Every row comes from one small tree of marks. The marks that hang from a mark follow it in brackets, in the order of their numbers. Every link used is in the known rows. Which tree was each row made from?
Known rows:
k306[k85 k440]: [-0.93, -0.47, -3.60,  0.15, -1.57, -5.56,  1.03,  0.32,  0.21,  3.11,
  0.98,  0.29, -6.73, -0.40, -0.58, -1.15,  2.36,  0.79]
k100[k440]: [ 3.73, -1.40, -2.71, -0.10, -2.91, -3.52, -2.26,  0.49,  2.17, -3.10,
  1.57,  0.03, -5.73, -0.64,  1.77,  1.14,  7.12,  2.68]
k440[k100]: [ 3.26, -0.03, -3.23,  1.51, -2.34, -3.46, -2.77,  1.50,  1.21, -2.92,
  1.60, -1.23, -6.42, -0.05,  3.13,  1.37,  4.88,  3.46]
k100[k440 k460]: [ 5.78, -1.75, -1.63, -0.89, -0.97, -2.50, -5.37,  0.73,  3.43, -4.92,
  1.78, -1.71, -5.71, -2.18,  5.02,  0.05,  6.47,  2.53]
k943[k148[k440[k100[k460]]] k306 k718]: [ 2.74,  5.44, -3.03,  5.46, -1.61, -2.37, -2.76,  2.83,  1.66,  3.51,
 -0.01, -6.97, -5.11,  4.57,  2.02,  6.17,  0.40,  5.10]
k306[k85 k440[k100]]: [ 0.12, -0.02, -2.14,  0.51, -1.72, -5.50, -0.67,  1.19, -0.41,  0.95,
  0.88, -0.93, -7.12,  1.23,  1.49,  0.23,  2.42,  1.95]
k440[k100[k460]]: [ 4.90, -0.35, -2.35,  0.68, -0.85, -2.52, -5.31,  1.79,  2.41, -4.46,
  1.87, -2.60, -6.46, -1.23,  5.80,  0.43,  4.25,  3.27]
k148[k440[k100 k306[k85]] k943[k718]]: [ 6.74,  2.54, -6.05, -0.80, -0.08, -2.07,  0.36,  0.90,  1.27,  2.90,
 -0.03, -3.26, -2.59, -0.09,  1.46,  3.32,  3.03,  6.87]
k148[k943]: [ 4.39,  0.07, -5.70, -1.81, -1.24, -2.72,  1.12, -0.11,  1.87,  0.78,
  0.47,  0.13, -2.52, -4.83,  0.05, -0.08,  4.46,  3.40]
k943[k148]: [ 0.21,  1.98, -4.61,  1.97, -3.91, -3.62, -0.19,  0.94,  2.29,  0.90,
  0.84, -1.51, -6.63, -3.07, -1.98,  0.88,  5.06,  4.00]
k306[k85]: [ 1.53, -0.23, -2.47, -1.23, -0.72, -4.60,  0.24, -0.69, -0.39, -0.85,
  1.39,  0.32, -7.89,  0.08, -0.89, -0.58,  6.86,  2.01]
k100[k440[k306[k85]] k460]: [ 5.45, -2.10, -1.50, -2.69, -0.16, -2.10, -4.40, -0.22,  2.73, -3.77,
  2.06, -0.62, -5.57, -3.38,  3.66, -0.23,  7.87,  2.64]
k100[k440[k306]]: [ 3.65, -2.07, -4.39, -0.15, -2.89, -2.29, -1.89,  0.41,  3.00, -1.43,
  2.04,  1.19, -4.62, -3.38,  1.52,  1.03,  7.16,  2.80]
k306[k85 k440[k100[k460]]]: [ 1.37, -0.29, -1.50,  0.00, -0.60, -4.86, -2.67,  1.33,  0.46, -0.30,
  1.00, -2.08, -7.03,  0.26,  3.50, -0.52,  2.04,  1.78]
k148[k440[k100[k460] k306] k943[k718]]: [ 8.26,  1.97, -7.03,  0.06,  0.25, -0.58, -2.39,  1.82,  3.61,  2.11,
  0.48, -4.38, -1.56, -2.43,  4.51,  2.72,  1.22,  6.73]
k460[k100]: [ 3.67,  0.89, -3.91, -0.36, -4.89, -4.74, -1.79,  1.24,  1.50, -1.21,
  0.93,  0.47, -7.95,  0.53,  0.13,  1.95,  5.60,  2.53]
k85[k306[k440]]: [ 1.02, -1.33, -4.24,  1.80, -3.09, -4.79, -2.44,  0.85,  0.14,  2.20,
  1.27,  0.41, -8.37, -0.57, -0.22, -3.15,  2.50,  1.67]
k460[k100[k440[k306]]]: [ 5.04, -0.24, -3.33, -1.40, -5.50, -3.91, -2.78,  1.00,  2.33, -2.31,
  1.05,  1.17, -6.57, -0.40,  0.84,  3.12,  7.52,  3.25]
k943[k148[k440]]: [ 0.71,  3.77, -5.62,  2.50, -4.73, -3.89,  0.21,  2.69,  2.22,  1.19,
  0.22, -1.22, -6.48, -0.73, -1.55,  1.27,  2.63,  5.65]
k440[k306]: [ 1.96, -1.54, -7.14,  0.70, -2.17, -1.88, -0.38,  0.54,  2.96,  1.95,
  2.50,  1.69, -4.64, -5.23,  0.29, -0.46,  4.95,  2.13]
k943[k306[k85] k718]: [ 1.80,  1.32, -2.26,  2.22,  1.34, -3.53,  0.08, -1.09, -0.90,  4.38,
  1.34, -3.51, -5.90,  4.53, -0.37,  3.87,  4.53,  0.73]

Which tree is each row?
[ 2.04,  4.23, -6.49,  4.84, -2.74, -3.16, -0.36,  1.31,  3.14,  4.93,
  0.50, -5.73, -6.50,  1.19, -1.50,  3.41,  2.87,  5.93]	k943[k148[k440] k718]
[-1.15,  4.08, -1.33,  4.59, -1.31, -4.32, -0.03,  0.64, -0.47,  6.87,
 -0.02, -6.26, -5.79,  4.46, -1.09,  5.65,  1.29,  2.71]	k943[k148 k306[k85 k440[k100]] k718]
[ 4.74,  1.68, -4.23,  1.43, -2.09, -3.07, -3.76,  3.75,  2.19, -3.44,
  1.03, -1.82, -6.32,  1.49,  5.46,  0.80,  1.37,  4.98]	k148[k440[k100[k460]]]
[ 0.69,  3.06, -6.78,  2.32, -4.91, -2.77,  0.49,  2.77,  2.84,  2.58,
  0.58, -0.39, -5.64, -2.88, -1.70,  1.30,  2.83,  5.73]	k943[k148[k440[k306]]]
[ 0.12,  4.06, -1.64,  3.14, -0.48, -3.64,  0.68, -0.70, -0.49,  5.55,
  0.40, -5.29, -6.31,  3.55, -2.99,  5.05,  4.82,  2.75]	k943[k148 k306[k85] k718]
[ 5.82, -2.45, -3.26, -1.25, -0.95, -1.34, -5.03,  0.62,  4.36, -3.42,
  2.33, -0.61, -4.54, -4.80,  4.71, -0.16,  6.42,  2.61]	k100[k440[k306] k460]
[ 3.60,  3.18, -3.71, -2.14, -1.22, -3.66,  2.71,  1.92, -1.28,  1.61,
 -0.98,  0.92, -2.21,  1.64, -0.17,  2.09,  1.04,  4.03]	k148[k440 k943[k306[k85]]]
[ 7.13,  2.97, -6.11,  0.91, -0.81, -2.38, -0.57,  1.66,  1.96,  1.59,
 -0.28, -4.35, -2.64,  1.08,  2.73,  3.55,  1.59,  6.84]	k148[k440[k100] k943[k718]]
[ 2.90, -1.08, -2.35,  1.54, -2.28, -4.34, -5.40,  1.53,  0.45, -0.58,
  1.33, -1.44, -8.60, -0.02,  3.04, -2.68,  2.13,  2.51]	k85[k306[k440[k100[k460]]]]
[ 2.87, -0.56, -3.10, -0.79, -1.43, -2.96, -1.56,  0.46,  0.50, -1.49,
  1.84,  0.15, -6.52, -1.52,  1.70,  1.08,  6.60,  3.61]	k440[k100 k306[k85]]
[ 3.45, -1.77, -2.57, -1.81, -2.08, -3.19, -1.22, -0.49,  1.45, -1.88,
  1.75,  1.13, -5.61, -1.88,  0.50,  0.91,  8.65,  2.93]	k100[k440[k306[k85]]]
[ 4.91, -0.10, -1.87, -2.67, -4.89, -4.55, -2.22,  0.33,  1.11, -2.56,
  0.90,  1.13, -7.53,  0.72,  0.08,  3.00,  8.66,  3.30]	k460[k100[k440[k306[k85]]]]
[ 3.03,  1.06, -2.45, -2.76, -0.22, -3.38,  2.31, -0.34, -1.03,  1.44,
 -0.15,  0.57, -2.39, -1.14, -0.79,  1.50,  3.97,  2.11]	k148[k943[k306[k85]]]
[ 1.82, -0.76, -4.11,  2.11, -1.87, -3.55, -3.64,  2.60,  2.74,  0.39,
  1.56, -2.08, -5.23, -1.95,  5.07, -0.36,  0.08,  1.74]	k306[k440[k100[k460]]]
[ 4.53,  1.23, -4.06, -0.42, -1.37, -2.55, -2.84,  2.94,  1.47, -2.21,
  1.30, -0.68, -6.26,  0.31,  4.14,  0.65,  2.82,  5.01]	k148[k440[k100[k460] k306[k85]]]
[-3.33,  3.14, -1.55,  2.07, -3.20, -5.14,  1.84,  1.57, -0.94,  5.02,
 -0.25, -0.84, -5.51,  1.23, -2.72,  2.42,  1.06,  1.37]	k943[k148 k306[k85 k440]]
[-0.92,  5.01, -1.53,  1.38, -3.37, -4.61,  1.73,  2.54, -1.41,  1.94,
 -0.73, -0.66, -6.35,  3.89, -2.45,  3.37,  2.27,  3.90]	k943[k148[k440] k306[k85]]
[-1.96,  3.69, -2.52,  4.45, -1.25, -4.35,  1.15,  0.08, -0.14,  8.76,
  0.08, -5.23, -5.47,  3.15, -2.70,  4.56,  1.17,  1.80]	k943[k148 k306[k85 k440] k718]
[ 4.51, -0.90, -2.28, -1.55,  0.13, -2.08, -4.02,  0.73,  1.53, -2.95,
  2.11, -1.29, -6.50, -2.67,  4.26,  0.04,  6.09,  3.43]	k440[k100[k460] k306[k85]]
[ 4.89, -1.31, -4.44,  0.32, -0.93, -1.07, -4.87,  1.70,  3.41, -2.44,
  2.51, -1.10, -5.13, -4.48,  5.38,  0.22,  4.42,  3.38]	k440[k100[k460] k306]
[ 5.68,  2.06, -5.23, -2.67, -1.67, -2.64,  0.99,  1.99,  0.57, -0.18,
 -0.33,  0.30, -2.63, -1.58,  1.52,  1.64,  2.86,  6.60]	k148[k440[k100 k306[k85]] k943]
[ 1.77,  0.62, -4.94, -0.26, -1.46, -3.07,  2.02,  1.16,  0.73,  4.38,
 -0.09,  0.81, -0.48, -2.99,  0.45,  1.21, -0.16,  1.26]	k148[k943[k306[k440]]]
[ 1.34,  3.74, -4.21,  1.33, -4.31, -3.52, -0.29,  2.59,  1.32,  0.36,
  0.21, -1.48, -6.75, -0.43, -0.91,  2.26,  3.90,  6.64]	k943[k148[k440[k100 k306[k85]]]]
[ 1.83, -0.86, -2.94,  1.95, -3.34, -4.89, -3.84,  1.38, -0.27,  0.40,
  1.04, -0.58, -8.69,  0.69,  1.39, -1.98,  2.52,  2.63]	k85[k306[k440[k100]]]
